Known rows, with every step that occurs
sosagi rigot suga vifi lekub dabeb: [-1.86  3.62 -1.27 -4.52  0.05 -0.55  4.22 -1.11 -0.27  6.87 -6.85 -1.19
 -4.10 -1.23  0.89  2.82  5.96 -0.47  0.95  0.75  1.62  5.28]
lekub vifi suga rigot sosagi kela: [-1.41  2.71  3.27 -2.52 -0.89 -3.46  5.13 -2.54  0.89 -4.17 -6.39 -0.27
 -2.14 -2.69 -0.27  7.21  2.04 -1.36 -0.06 -4.61  3.00  2.52]
suga sosagi kela: [-0.16  0.02  1.43  0.54 -0.43 -3.93 -0.19 -2.67  0.14  0.54 -4.56 -0.11
 -0.43 -1.44 -0.02  6.81 -0.13  1.61 -0.90 -1.97  2.38  0.29]
dabeb lekub vifi suga rigot sosagi kela: [ 0.99  3.52  4.01 -2.40  0.23 -4.91  5.48 -3.66  0.28 -5.15 -8.61  0.13
 -1.59 -3.38 -0.48  7.31  3.62 -0.86 -1.86 -4.45  2.95  3.27]
tokot kela: [-0.33 -0.79 -0.46 -1.98 -0.16  0.45  1.60 -0.82  0.91  2.16 -3.40 -0.05
 -0.05 -3.00  0.28  5.80 -0.93 -0.20 -1.75  2.28  1.21  2.29]
dabeb suga: [-1.38  2.00 -0.81 -1.32 -1.00  0.15  1.83 -1.68 -0.05  1.41 -5.42  0.42
  0.54 -2.84  0.98  4.64  1.11  0.81  0.83  0.75  0.54  3.45]
lekub vifi suga rigot sosagi: [-2.12  4.57  2.42 -3.08 -0.28 -1.33  4.60 -2.12  0.29 -1.64 -7.71 -0.44
 -1.96 -2.07 -0.20  6.18  3.41  0.71  0.30 -3.78  3.36  3.40]
vifi lekub dabeb: [ 0.81  2.61 -1.56 -4.61  0.38  1.34  0.29 -2.50  0.65  0.63 -3.40 -0.91
 -1.10 -0.02  1.16  4.28  2.10 -0.79 -0.86  0.11  2.15  3.18]
vifi suga sosagi kela: [-1.17  2.00  1.47  0.84 -1.22 -6.02  2.84 -2.67  0.28  0.02 -5.55 -0.03
 -1.19 -1.84 -0.27  6.51 -1.86  0.11  0.88 -2.01  2.06  1.09]
suga rigot sosagi kela tokot: [-0.09 -0.41  2.67 -0.92 -0.72 -1.73 -1.14 -1.44  2.24 -4.56 -3.66 -0.87
 -0.97 -2.60 -0.33  8.22  1.39  2.90 -1.71 -4.08  3.49 -0.03]
dabeb suga sosagi rigot: [-1.00  1.65  0.86  0.41 -1.29 -2.20  1.82 -1.05 -2.34  5.43 -7.18 -0.01
 -1.20 -1.93  0.40  5.03  3.40  4.78 -0.02 -0.76  0.33  2.56]
tokot kela suga sosagi: [-0.22  0.21  1.91 -0.24  0.71 -2.75  0.45 -0.32  0.44  2.88 -4.63  0.21
  0.95 -4.69 -0.20  5.98 -4.39  1.99 -0.97  0.39  0.50  2.07]
dabeb lekub vifi suga: [ 0.64  4.68 -0.34 -2.48  1.36 -4.06  6.47 -4.02 -0.52  0.87 -7.01  0.62
 -0.97 -2.43  0.06  4.51  3.23 -2.29 -0.98 -1.40  2.50  4.72]
lekub dabeb suga vifi: [-3.92  2.23  0.81 -3.21  0.70  1.48  0.92 -0.60  2.41  0.45 -7.04 -0.59
 -0.22 -2.48  0.89  3.39  3.11  0.78  0.67 -1.91  2.75  4.67]
vifi suga rigot sosagi: [-1.77  4.28  2.39 -2.13 -1.68 -0.23  2.42 -1.19  0.45 -1.30 -8.04 -0.62
 -1.98 -2.46 -0.26  6.75  1.46  3.08  1.13 -0.76  2.31  2.45]
sosagi kela: [ 0.05 -0.26 -0.51 -1.34 -0.86 -1.44  1.76 -2.63  0.52  0.16 -2.94  0.16
 -0.99 -2.31  0.36  6.33  0.38 -1.04 -0.58  0.74  1.62  1.28]
suga rigot: [-1.23  1.67  1.04 -2.98  0.56  2.32  0.79 -1.33  0.30  0.76 -6.33 -0.14
 -3.50 -1.00  0.72  5.11  2.99  4.42  0.65  0.43  2.48  2.42]
lekub dabeb: [-0.44  1.02 -0.48 -4.02  0.13  2.36  0.29 -2.30  1.36  0.55 -3.82 -0.52
 -0.94 -0.67  0.48  4.68  3.28  0.27 -0.66 -0.18  2.89  3.18]
tokot kela suga: [ 0.02 -0.10  0.02 -2.12  0.28 -0.25  2.44 -0.16  0.97  2.39 -2.96  0.45
  0.56 -5.47  0.24  5.54 -3.69 -0.62 -0.66  3.21 -0.23  3.07]
tokot kela suga vifi lekub: [-1.40  2.07 -0.26 -2.59  1.80 -1.40  2.25  0.91  1.44  3.74 -4.46 -0.41
 -0.24 -5.36  0.77  4.57 -4.92 -0.61 -0.75  2.40  0.20  3.30]
vifi lekub dabeb suga rigot sosagi: [-0.09  3.82  2.60 -4.63 -0.99  1.86 -0.51 -1.14  0.82 -3.89 -7.43 -1.09
 -0.02 -1.51  1.24  5.45  3.19  2.41 -0.21 -2.96  1.51  3.91]
suga vifi lekub dabeb: [-1.87  3.27 -0.73 -4.46  1.70  1.24  0.17 -1.17  1.82  1.90 -5.48 -1.42
 -1.70 -0.58  0.99  3.70  2.27  0.24 -0.75 -0.96  3.36  3.37]

Rows
[ 0.36  2.72  0.73 -2.35 -0.74 -1.49  0.97 -1.47 -1.63  3.45 -6.51 -0.83
 -1.50 -0.30  1.14  3.94  3.94  2.80 -0.50 -2.12  0.53  3.53]
vifi lekub dabeb suga sosagi rigot
[-1.26  3.24  0.47  0.08 -1.53 -3.61  4.01 -1.46 -2.02  6.13 -7.05 -0.39
 -3.39 -1.22 -0.40  5.25  2.09  3.69  0.69 -0.01  1.34  2.08]
vifi suga sosagi rigot
[-2.45  3.94  1.14 -3.64  1.00 -0.76  5.81 -2.25  0.32 -0.11 -7.00  0.06
 -4.26 -1.12  0.57  4.16  3.35  0.41  1.56 -2.60  3.15  4.19]
lekub vifi suga rigot
[-1.38  2.80  0.38  0.11 -0.67 -4.02  1.36 -2.67 -0.87  4.81 -7.13  0.08
 -0.42 -1.45  0.07  5.16  2.08  1.63  1.70 -0.92  1.97  3.01]
rigot suga sosagi
[-1.83  3.84 -1.22 -2.55  0.27 -2.51  6.27 -2.94  0.08  1.72 -4.94  0.23
 -1.50 -1.83  0.27  4.44  1.82 -2.78  0.75 -1.56  2.62  3.99]
lekub vifi suga
[ 1.59  2.69 -0.51 -2.85  2.26 -1.88  3.52 -4.02 -0.76  1.37 -6.10  0.57
 -0.28 -2.04  0.26  4.88  4.77 -0.60 -2.80 -1.45  2.80  3.85]
dabeb lekub vifi
[ 0.52  2.00  3.40 -3.93 -1.54 -0.26  0.06 -1.69  1.38 -6.43 -6.17 -0.91
 -0.33 -2.15  1.20  6.39  1.88  0.23 -0.58 -3.73  1.23  3.00]
vifi lekub dabeb suga rigot sosagi kela
[-2.05  4.16  0.77 -0.73  0.72 -4.94  4.27 -3.11 -0.43  2.24 -6.57 -0.04
 -1.05 -0.86 -0.13  4.87  1.38 -0.24  0.57 -4.35  3.31  2.97]
lekub vifi suga sosagi
[ 0.10  3.05 -1.09 -3.99 -0.51  0.71  1.12 -2.03  0.54 -0.49 -4.66 -0.46
  0.35 -1.14  1.75  3.66  1.76 -1.20  0.27 -0.59  0.82  4.48]
vifi lekub dabeb suga
[ 0.34 -0.37  1.64 -0.50 -0.09 -2.35  2.34  0.35 -1.29  6.43 -4.90  0.08
 -1.30 -4.63 -0.37  5.84 -1.47  3.44 -1.62  1.74 -0.44  2.13]
tokot kela suga sosagi rigot
[-2.17  3.56  1.16 -2.65 -0.41  0.21  3.75 -1.34  0.49  0.14 -7.27 -0.11
 -4.23 -1.38  0.51  4.78  1.37  2.84  2.34  0.32  2.11  3.27]
vifi suga rigot
[ 0.44  0.43 -0.10 -1.44 -0.31 -2.12  2.56 -1.94  0.73  0.49 -2.52  0.61
 -0.45 -4.90  0.32  6.05 -2.46 -1.42  0.40  1.62  0.12  2.05]
sosagi kela suga
[-0.42  2.88  1.77 -3.54  0.30 -1.94  0.12 -0.88  2.51 -1.78 -4.36 -1.23
  0.95 -4.80  0.13  6.35 -1.79 -2.08 -1.24 -1.97  1.72  2.43]
rigot sosagi kela suga vifi lekub dabeb
[-0.70  1.00  1.24  0.70 -1.30 -6.13  1.92 -3.19 -0.33  2.17 -5.85  0.25
 -0.51 -2.05  0.03  6.13  0.72 -0.39  1.25 -1.68  1.57  2.06]
rigot suga sosagi kela
[-0.23  0.44  3.07 -1.84 -1.27 -0.30  0.03 -1.63  0.79 -3.31 -5.69 -0.54
 -1.38 -2.58 -0.10  8.13  1.88  2.54 -1.13 -1.48  2.33  0.77]
suga rigot sosagi kela
[-0.58  3.09  1.33 -5.07  0.30  2.43  0.81 -1.29  0.80 -2.46 -6.74 -0.55
 -2.35 -0.50  2.04  3.48  3.16  2.02  1.20 -1.75  1.30  4.69]
vifi lekub dabeb suga rigot
[-1.27  1.44 -0.01 -3.38 -0.63  1.77  1.15 -1.90  1.29 -0.65 -5.19 -0.08
  0.44 -1.93  1.04  4.03  2.79 -0.08  0.52 -0.94  1.54  4.47]
lekub dabeb suga
[ 0.60  0.73  1.29 -0.60  0.05 -5.41 -1.36 -2.46  2.02 -3.75 -3.02 -0.88
  1.14 -0.99  1.00  5.30 -0.56 -0.34 -0.99 -6.68  2.31  1.77]
vifi lekub dabeb suga sosagi kela tokot
